Each row was made from one small tree. Brackets hold a mark, then the marks that hang from it, in the order of their numbers. Every link used is in the known rows. Write each row's tree.
Known rows:
{z_550 {z_29 z_357 z_543 {z_846 z_825}}}: [-19   9   1 -30 -18 -32 -13   6  -6  10   9 -24  11  19 -22 -16 -19 -31
  32  -1   1]
{z_550 {z_29 z_543}}: [ -4 -21  26  -5   1 -24 -26  13 -33   8  11 -25  33 -27 -26  -2 -29 -10
  22   4   1]
{z_550 {z_29 z_357 z_543}}: [-10  -3  16 -30  -5 -13  -9   2 -29  18   4 -31  33 -19 -27  -2 -29 -15
  23   3   4]
{z_29 z_357 z_846}: [-25   3  11 -20  -2 -25  -8  13 -30  33  -3 -24  32 -16 -35  -3 -26 -12
  10  -8   9]
{z_550 {z_29 {z_846 z_825}}}: [-13 -24  15   3 -14 -45 -31  15 -25   8  24  -4  20  10 -30 -15 -23 -32
  29  -2  -7]
{z_543 {z_29 z_846}}: [-12 -20  24  -8  -1 -25 -23  30 -21  12   9  -1  37  -7 -43   9 -21 -11
  20  -5 -13]
{z_437 {z_550 z_29}}: [-19 -36  31   3   2 -12 -28   1 -21  24  21  -3  29 -26 -38   0 -21  -8
  33  -3  -4]
{z_491 z_29}: [ -7 -19  29  17   0 -37 -34  -2 -34  19  14  -3  46 -32 -46   3 -25  -6
  27  -7   2]
{z_846 z_550 z_825}: [-12   3  25   9  -3 -56 -26   6 -27   6  33  -7  18 -15 -31 -11  -3  -9
  27  -8  -4]
{z_550 {z_29 z_543 {z_846 z_825}}}: [-12 -10  10  -5 -12 -43 -31  18 -11   0  16 -17  10  11 -22 -16 -20 -24
  31   0  -4]
{z_846 {z_29 z_543}}: [ -4   1  25  -6   4 -29 -22  17 -40   2   9 -17  21 -31 -43   1 -26  -8
  21  -1   3]
{z_825 z_437}: [-15 -11  42  -2  -2 -11 -40  28 -38  19   6 -10  29 -51 -31  -4 -26 -18
   4   2   5]
{z_491 {z_29 z_357 z_543 {z_846 z_550}}}: [-21  29  -9 -10  -6 -41 -13  -6  21  13  13 -15  25   1 -30  -8  -4  -1
  24 -16   0]
{z_357 z_29}: [ -2 -23  43  10   5 -36 -24   5 -40   6  13 -16  39 -44 -39   9 -34 -22
  19   0  -7]
{z_29 {z_846 z_550 {z_825 z_437}}}: [-25  12  18   3 -14 -42 -41  28   4   3  27   5   1  -6 -21 -23  -2 -26
  14  -8  -8]
{z_437 {z_550 {z_29 z_543}} z_846}: [-23 -18  13  16   4 -11 -36  -1   7  26  17  -4  11 -24 -43  -1  -7   3
  51  -5   0]
{z_543 {z_29 z_357 {z_846 z_550 {z_825 z_437}}}}: [-26  24   9 -30 -26 -24 -21  19  19   1  28  12   6  17 -34 -13   5 -37
  25  -8 -21]
{z_437 z_550 z_825 {z_846 {z_29 z_357 z_543}}}: [-45  13  10 -15 -10  -1 -16 -16   0  36   8  -3 -11 -18 -63  -8  -7 -10
  66 -19  11]
{z_550 z_29}: [ -6 -33  30   4  -1 -25 -28  11 -47  15  19 -12  41 -25 -35  -1 -32 -17
  21   3  -4]
{z_491 {z_29 z_357 z_543} {z_846 z_550 {z_825 z_437}}}: [ -8  38  -5 -11 -22 -43 -31 -13  33   4  23   5   9  -4 -28 -17  12 -18
  34 -16  -1]
{z_29 z_357 z_543 {z_846 z_550}}: [-24  30  -3 -20   1 -34  -5  14   5  16   5 -31  19  -9 -22  -7  -7   1
  13 -11   3]

Which tree is each row?
[-25  16   1 -14  -1 -37  -6  11 -13  25  12 -18  28  -9 -30  -7  -9  -7
  10 -13  -2] -> {z_29 z_357 {z_846 z_550}}
[-13  15  24   3 -18 -43 -38  15 -17 -12  42  18  -1 -12 -40 -22  -3 -35
  21  -4 -14] -> {z_846 z_29 z_550 {z_825 z_437}}
[-26  11  21 -35 -27 -13 -23  23   0  10  12   5  11  10 -38 -10 -13 -42
  25  -2 -12] -> {z_543 {z_29 z_357 {z_846 {z_825 z_437}}}}
[-20  41 -12  -4 -14 -52 -15 -12   1   3  33  -1  -9   7 -52 -13   9 -16
  49 -12  -3] -> {z_437 {z_846 {z_29 z_357 z_543} z_550 z_825}}
[-20  14  23  -9 -12 -26 -43  35  -2   4   4 -15  -2 -14 -17 -18 -15 -24
  15  -1   6] -> {z_29 z_543 {z_846 {z_825 z_437}}}
[-26  12  11 -18 -12 -39 -11   8 -24  24   7 -20  17   2 -33 -12 -17 -25
  23  -8   8] -> {z_29 z_357 {z_846 z_825}}
[-22  28   5 -14 -13  -6 -29  11  -8  16   6  -5   0 -29 -51  -7 -14 -24
  26  -2   7] -> {z_825 {z_437 {z_846 {z_29 z_357 z_543}}}}
[-16  25   6 -18 -16 -51  -6  -8 -27   2  36   0   9   4 -47 -15  -4 -28
  31  -8  -8] -> {z_846 {z_29 z_357} z_550 z_825}
[ -6  14  14  -2   4 -42 -19  13 -20  -7  25 -11  18 -21 -38  -5 -10  -2
  21  -6  -7] -> {z_846 {z_29 z_543} z_550}
[-22   4  13 -30 -18 -30  -9  12 -13  14  13  -5  21  19 -44  -3 -14 -28
  33  -6 -11] -> {z_543 {z_29 z_357 {z_846 z_825}}}
[-12  18   6 -24 -15 -42  -9  -9  -5   1  30 -20  11   8 -23 -17  -5 -20
  37  -2  -7] -> {z_846 {z_550 {z_29 z_357 z_543}} z_825}
[-35   6   9 -32 -13  13 -25  14  28  26   2 -11   5 -11 -22 -13 -18 -22
  21  -3   0] -> {z_825 {z_437 {z_550 {z_29 z_357 z_543 z_846}}}}
[ -5   0  16  -1  -9 -50 -26   5 -10  -9  36 -11  11   1 -21 -15  -4 -15
  36  -1 -11] -> {z_846 {z_550 {z_29 z_543}} z_825}
[-28 -26  13  23 -11 -33 -35  -6 -20  22  39  10  13 -13 -46 -16  -3 -16
  54 -15  -9] -> {z_437 z_825 {z_846 {z_550 z_29}}}
[-33 -43  40  -3  -8  -2 -28  -5 -24  31  20   1  19 -25 -40  -9 -23 -16
  48 -10   0] -> {z_437 {z_550 z_29} z_825}
[-33  -9  20  25  -2 -36 -33   1 -24  30  26   3  11 -28 -48 -10   0  -4
  46 -19   1] -> {z_437 z_825 {z_846 z_550}}
[-12 -24  20   4 -16 -19 -46   5   9  16  26  19   9 -12 -32 -15  -4 -26
  40  -7  -6] -> {z_491 {z_846 {z_825 {z_437 {z_550 z_29}}}}}
[ -2   3 -10 -12 -17 -55 -11 -17  -6  11  35   0  23  12 -32 -13   2 -23
  35 -12  -9] -> {z_491 {z_846 {z_550 {z_29 z_357}} z_825}}
[-26  43  -3 -12 -25 -37 -31   0  38   2  22   0   0  11 -24 -24   4 -26
  28 -12  -3] -> {z_491 {z_29 z_357 z_543 {z_846 z_550 {z_825 z_437}}}}
